Each row was made from one small tree. The marks that hang from a mark follow it in brackets, in the order of their numbers. Every link used is in the known rows. Write each row's tree.
Known rows:
Z42{Z390{Z136}}: [ -7.4   0.8 -29.7  13.2  11.8   3.6  11.7  19.4  -3.3   2.2   8.9  -1.8
 -10.0  -9.8   7.8   6.3  23.7 -11.0   1.7  -9.2  -6.5  10.7  10.1]
Z136{Z425}: [  3.2  -2.9 -29.8   9.8   0.8 -10.3   8.8  20.8  -5.5   3.5  12.9  -1.4
  -6.4  -9.5  -0.7  -0.9  -8.3 -12.0  -9.3  -6.6  -1.0   0.7  -9.9]
Z810{Z672}: [  5.4   1.7   0.4  14.7   1.0   4.4 -25.1  -8.0  -5.1  15.0 -20.1  -5.1
  -8.1   2.6  -2.7  -8.9  11.2  -2.8  -4.4  -3.3   8.4  -9.2  -6.9]
Z390{Z810{Z122}}: [ -4.7  -0.4   7.5   5.1   2.8   2.0  -4.5 -12.3  -3.7   8.7 -27.1   6.7
  -6.8  -0.5 -12.7 -14.7  -3.5   0.4  -0.4 -10.0  18.0  -0.8   6.0]
Z390{Z42 Z136 Z810{Z122 Z672}}: [ -3.3  -2.4 -29.8  39.2   6.1  14.7 -39.2 -11.5  -6.9  -8.3 -44.4   1.9
 -19.8   4.0 -11.0  -9.4  24.1  -2.6  -7.4 -29.5  28.3   5.6   6.4]
Z617{Z307 Z797}: [ -6.8   6.6 -18.7  -8.8   0.2  -3.9  22.0 -29.9 -20.6 -18.5 -11.9   9.9
  29.8  -4.7  -4.8  -4.5 -16.9  22.5   7.0  -3.3  -0.4   3.0   5.0]
Z617{Z307}: [ 2.0  3.1 -9.5 -2.7  0.2 -4.3  6.4 -9.8 -9.9 -7.8 -5.1  3.8 14.2 -0.9
 -1.9 -1.9 -8.2 12.6  2.3 -3.7 -0.3  6.9  4.2]
Z136{Z390{Z42} Z617{Z307 Z797}}: [-13.2   2.8 -30.5  -7.4  -5.6  -7.1  21.7 -27.6 -22.7 -54.3 -20.7  41.0
  31.7  -7.4  -2.1  -1.5   6.2   7.9  -7.2 -17.2  13.2  52.6  30.4]
Z390{Z136{Z617} Z810}: [ -5.6  -0.2 -27.4 -16.3   2.0  -1.6  -6.0  -1.6  -7.0 -18.1  -2.1  24.4
   8.1  -5.5  -6.4  -6.5  17.7   6.3  -2.4 -12.7  -5.1  17.0  12.5]
Z42{Z390{Z136{Z425 Z617{Z797}}}}: [ -8.2   0.6 -58.1   0.4  11.7 -11.6  26.0  10.4 -28.6 -22.2  15.9  20.5
   9.6 -26.0   5.2  -2.6  13.0  -7.3  -4.7 -19.8 -11.1  20.0  15.8]
Z390{Z136 Z810}: [ -8.9  -0.6 -38.2  -1.7   3.4   3.9   0.3  11.1   1.4  -4.7  -1.6   5.4
  -1.5  -2.7 -11.3  -0.4  12.8   0.4   0.5 -10.5  -1.4   4.5  -1.5]
Z42{Z390{Z810{Z672}}}: [-11.7  -0.8   1.1  14.8   7.2   5.5  -3.5   4.2  -8.1  41.0 -22.5   0.5
 -14.9  -6.1  -3.9 -19.8  20.9 -18.6  -5.8 -12.7  19.7  10.5  12.1]
Z42{Z390}: [ -9.9  -0.6   5.0   7.8   7.1   1.0  16.7   8.3  -3.9  17.6   2.5  -0.6
  -8.3  -7.7   8.9  -1.7  10.4 -13.5  -0.5  -3.7   3.8  11.3  14.0]
Z617{Z797}: [ -5.5   3.4 -10.7  -7.9  -0.1   0.6  14.2 -16.5 -11.3  -8.6  -6.6   6.0
  16.6  -3.9  -2.8  -2.6  -8.3  10.7   5.0  -2.1   0.5  -3.4   3.2]
Z136{Z390{Z42} Z425}: [ -8.0  -6.9 -53.0  27.5  -3.5  -7.8  16.7  37.0   0.6 -14.5   4.0  13.1
 -13.7  -9.8   0.2   7.1   8.1 -33.0 -20.8 -17.0  15.8  37.2   0.8]
Z122{Z810}: [ 15.3   0.3  13.4  -6.4   3.4   2.9  -3.9  -2.4  -3.7   4.8  -9.4  -1.1
   1.1   4.6   5.1  -5.1  11.1  10.0 -10.6  -9.1   5.5  -9.0   2.6]
Z390{Z42}: [ -5.6  -4.8  -4.8  10.6  -1.9   4.8  -5.8  -1.7   1.1 -15.4  -3.0   2.8
  -4.3   4.3   4.8   4.9   2.4  -2.2  -2.3  -8.8  12.3  18.1  13.9]
Z810{Z122 Z672}: [ 12.1   3.5  10.8  28.3   6.0   6.4 -36.1 -23.3  -9.3  13.0 -39.0  -7.5
 -14.6   2.6  -7.1 -14.8   8.3  -0.8  -5.7  -9.6  17.8 -17.3  -7.1]
Z42{Z390{Z136 Z810{Z672}}}: [-11.9   0.2 -34.9  19.6  12.2   8.2  -8.1  15.6  -7.2  29.9 -18.4   0.6
 -17.2  -8.6  -5.8 -11.0  34.3 -15.7  -3.9 -17.2   9.4   9.2   6.7]
Z136{Z617}: [  1.9   0.8  11.4 -15.3  -1.5  -5.5  -6.6 -13.5  -8.1 -17.2   0.0  17.5
   9.8  -2.7   3.9  -6.2   4.6   5.6  -2.4  -3.0  -4.1  10.3  15.7]
Z810{Z122}: [  5.6   1.6  12.8  13.0   4.1   1.8 -10.2 -14.4  -5.1  -4.0 -19.4  -1.9
  -6.7   0.4  -5.3  -5.9  -2.2   1.2   0.1  -6.6   9.1  -7.7   1.1]

Write each row's tree:
[ -4.5  -3.0   4.3  29.4   1.8  11.8 -33.0 -20.8  -8.0   4.5 -50.5   3.8
 -18.0   6.1  -9.4 -17.9  10.9  -6.2  -8.0 -23.5  38.8   6.4  12.4] : Z390{Z42 Z810{Z122 Z672}}
[ -7.3  -6.7 -58.7  32.7   5.4   0.4  -4.7  17.7  -8.6 -20.1 -11.6   5.2
 -18.5  -7.6 -10.7  -1.7   5.1 -11.6 -10.4 -31.0  18.7  17.0   3.3] : Z390{Z42 Z136{Z425} Z810{Z122}}
[ -6.7  -3.7 -67.2   4.7   1.9  -6.8   6.7  -0.4 -23.3 -52.5   9.2  25.5
  13.0 -14.1   2.4   4.9   6.3   3.9  -7.2 -24.9  -1.5  26.3  14.4] : Z390{Z42 Z136{Z425 Z617{Z797}}}
[ -9.0   3.2 -44.5  -6.4   1.5  -0.3   7.3 -31.9 -26.6 -65.4 -10.2  30.0
  33.9  -4.4   2.5   3.2   4.7  28.4   3.8 -22.0  -1.8  29.5  26.1] : Z390{Z42 Z136{Z617{Z307 Z797}}}
[ -6.3  -3.4 -18.2   7.3   3.8   4.6 -22.4 -14.2 -11.6 -39.7 -23.3  25.7
  -3.3  -1.1  -6.0  -6.1  19.8   4.8  -4.1 -28.6  16.1  24.0  27.8] : Z390{Z42 Z136{Z617} Z810{Z122}}
[-13.6  -0.7  12.3  12.9   9.6   1.5   9.2  -6.0  -6.8  24.5 -23.5   5.0
 -14.8  -7.9  -3.8 -17.2   7.6 -14.4  -0.7 -14.4  21.1  10.3  18.8] : Z42{Z390{Z810{Z122}}}
[-12.4   4.1 -10.1 -10.4  -1.0  -5.9  12.7 -31.3 -18.8 -23.0 -37.9  40.1
  15.1 -11.6 -19.5 -20.2   6.7  -3.5  -9.8 -16.9  19.0  24.9  19.3] : Z136{Z390{Z810{Z122}} Z617{Z797}}
[-13.9  -5.1 -39.7   8.1   0.9   8.9  -3.3  11.9   1.7 -20.4  -6.6  10.1
  -5.0   1.8  -4.5   5.3  14.4  -1.3  -1.8 -20.8  11.1  21.9  11.3] : Z390{Z42 Z136 Z810}
[-11.2  -4.6 -30.1  -6.8   0.3   2.6 -11.4  -0.8  -6.5 -38.2  -5.7  27.2
   3.9  -2.3  -1.2   0.3  20.7   4.0  -4.3 -21.8   5.9  33.8  27.4] : Z390{Z42 Z136{Z617} Z810}
[ -6.4   0.4 -19.7   0.6  -5.5  -8.0   7.9  -8.9 -10.1 -44.2 -15.6  36.0
  16.2  -4.5   0.8   1.7  15.3  -2.7 -11.9 -16.2  11.9  54.6  30.2] : Z136{Z390{Z42} Z617{Z307}}
[-20.6  -5.2 -26.2   8.6  -6.0   1.5  12.7  17.5   6.4 -10.0 -16.6  21.1
  -6.9  -0.6  -8.5  -0.9  15.4 -22.4 -13.5 -15.2  24.7  43.6  15.2] : Z136{Z390{Z42 Z810}}
[-14.8  -3.8 -27.2  23.8  -4.3   6.0 -11.2   9.9   1.5   6.7 -36.6  16.2
 -14.9   1.6 -10.9  -9.6  26.9 -24.8 -18.1 -19.6  34.1  34.0   8.9] : Z136{Z390{Z42 Z810{Z672}}}
[ -5.9  -3.4 -67.9  10.1   4.4  -6.5  13.0  32.8  -5.4   0.7  12.6   5.2
  -7.3 -12.3 -12.3  -1.8   5.9 -10.7  -8.7 -16.4  -0.8   7.2 -11.5] : Z390{Z136{Z425} Z810}
[-17.2  -1.3 -34.9   5.5  10.1   3.8  16.5  22.3  -4.0  12.0   1.9   5.8
  -9.3 -10.6  -2.2  -3.5  22.8 -13.6  -0.1 -13.9   1.8  17.3  11.3] : Z42{Z390{Z136 Z810}}
[ -4.9   3.1 -33.9 -18.4   1.6  -6.1   2.2 -10.5 -16.6 -25.5  -6.7  28.1
  22.2  -6.5 -10.3  -7.9  10.0  18.2   0.6 -15.4  -6.3  22.7  16.4] : Z390{Z136{Z617{Z307}} Z810}
[-14.7  -4.4 -65.1  14.0  10.8  -6.2  26.1  38.9  -8.4  18.8  15.2   3.9
 -14.7 -20.1  -3.8  -3.5  14.6 -24.3  -8.9 -20.7   0.3  19.9   4.7] : Z42{Z390{Z136{Z425} Z810}}
[ -2.3  -1.6 -40.4   8.0  -3.4 -13.7  -4.7  15.6 -13.4  12.1 -17.6  29.6
  -7.0 -14.6 -16.2 -21.7  22.5 -29.0 -27.0 -18.1  16.4  29.3   1.6] : Z136{Z390{Z810{Z672}} Z425 Z617}
[ -9.7  -7.7 -62.8   3.6   0.4  -6.9   0.1  20.3 -10.9 -31.8   7.4  25.6
  -2.1 -10.8  -3.2  -1.2  14.6  -9.1 -13.4 -28.8   5.6  34.7  18.7] : Z390{Z42 Z136{Z425 Z617} Z810}
[  2.0   3.2 -25.4  25.9   8.2   9.8 -34.4 -12.3  -8.7   9.2 -39.8  -0.2
 -16.6  -0.5 -18.2 -14.5  22.8  -0.4  -5.5 -20.3  15.6 -11.6  -5.6] : Z390{Z136 Z810{Z122 Z672}}
[ -6.8  -2.5 -30.4   6.7   0.8   7.6 -34.7  -6.4 -11.3 -21.1 -25.5  23.3
  -3.8   0.6  -3.1  -9.2  33.0   1.1  -9.8 -25.1  14.8  25.6  20.5] : Z390{Z42 Z136{Z617} Z810{Z672}}
[  0.0   3.7 -40.1 -13.0  -0.2 -18.6  23.2 -19.1 -33.9 -29.7   3.1  25.6
  33.4 -16.8  -6.6 -11.6 -17.8  16.1  -3.4 -12.6  -4.9  15.9  11.3] : Z136{Z425 Z617{Z307 Z797}}
[-12.1  -4.3 -52.7  10.2  -2.5 -13.1  25.8  37.7   0.3  10.6   1.7  16.2
  -9.4 -14.8 -17.1  -7.4   5.7 -32.0 -19.4 -13.1  11.8  26.9  -8.2] : Z136{Z390{Z810} Z425}
[-10.3  -7.3 -43.5  31.1  -0.9  -5.8  11.3  20.6  -3.1 -10.4 -21.4  19.0
 -20.3 -10.1 -14.9  -7.5   6.0 -33.3 -21.8 -28.1  33.1  36.1   7.3] : Z136{Z390{Z42 Z810{Z122}} Z425}
[-13.6  -0.4 -23.6 -10.3   8.8  -2.0   9.7   9.3 -12.7  -5.7   0.8  23.2
  -0.3 -14.1   0.1  -8.3  28.4  -7.9  -2.1 -17.0  -2.3  28.5  29.3] : Z42{Z390{Z136{Z617} Z810}}
[ -9.2  -2.7 -14.2  37.7  -0.3   8.3 -22.8  -7.6  -2.6   1.9 -56.5  14.5
 -21.9   2.6 -15.2 -15.5  25.6 -21.6 -17.7 -25.2  44.3  23.9  10.1] : Z136{Z390{Z42 Z810{Z122 Z672}}}
[ -8.2   4.2 -16.8 -15.8  -3.2  -8.0  17.7 -16.4 -15.3 -30.0 -11.6  35.3
  21.6 -11.2  -6.1  -5.5  10.4  -2.6  -8.1  -6.2   1.7  28.3  15.0] : Z136{Z390 Z617{Z797}}
[-12.2   3.5 -29.6  -9.0  10.4  -0.9  17.0  -9.3 -23.5 -23.7   3.3  21.8
  14.8 -17.1   5.9  -1.5  21.1   4.4   3.4 -13.0 -10.2  18.6  25.7] : Z42{Z390{Z136{Z617{Z797}}}}
[ -5.5  -3.4 -59.5  24.6  13.2  -6.2  19.3  41.3  -8.3   5.8  22.6  -3.5
 -15.8 -19.3   6.1   5.7  16.2 -23.8  -8.0 -15.2  -7.9  11.2  -1.9] : Z42{Z390{Z136{Z425}}}
[-11.7   5.9 -45.6 -25.3   1.5  -5.8  15.8 -29.7 -28.7 -37.9 -13.7  34.2
  38.4  -9.9 -15.5 -10.9   1.6  28.1   3.4 -17.2  -4.5  19.5  16.9] : Z390{Z136{Z617{Z307 Z797}} Z810}
[ -4.2  -2.6 -51.5   9.3  -5.2 -17.2  16.0  11.8 -17.2 -40.4  -0.6  33.9
  10.1 -13.1  -0.4  -0.4   7.1 -14.2 -20.0 -22.8  10.9  57.6  20.9] : Z136{Z390{Z42} Z425 Z617{Z307}}
[-10.9   4.6 -21.8 -10.3  -3.3  -3.3  -0.6 -20.4 -21.6  -4.0 -37.8  36.6
  14.9  -9.3 -18.9 -22.7  22.1  -6.6 -13.2 -14.1  17.9  24.5  13.2] : Z136{Z390{Z810{Z672}} Z617{Z797}}
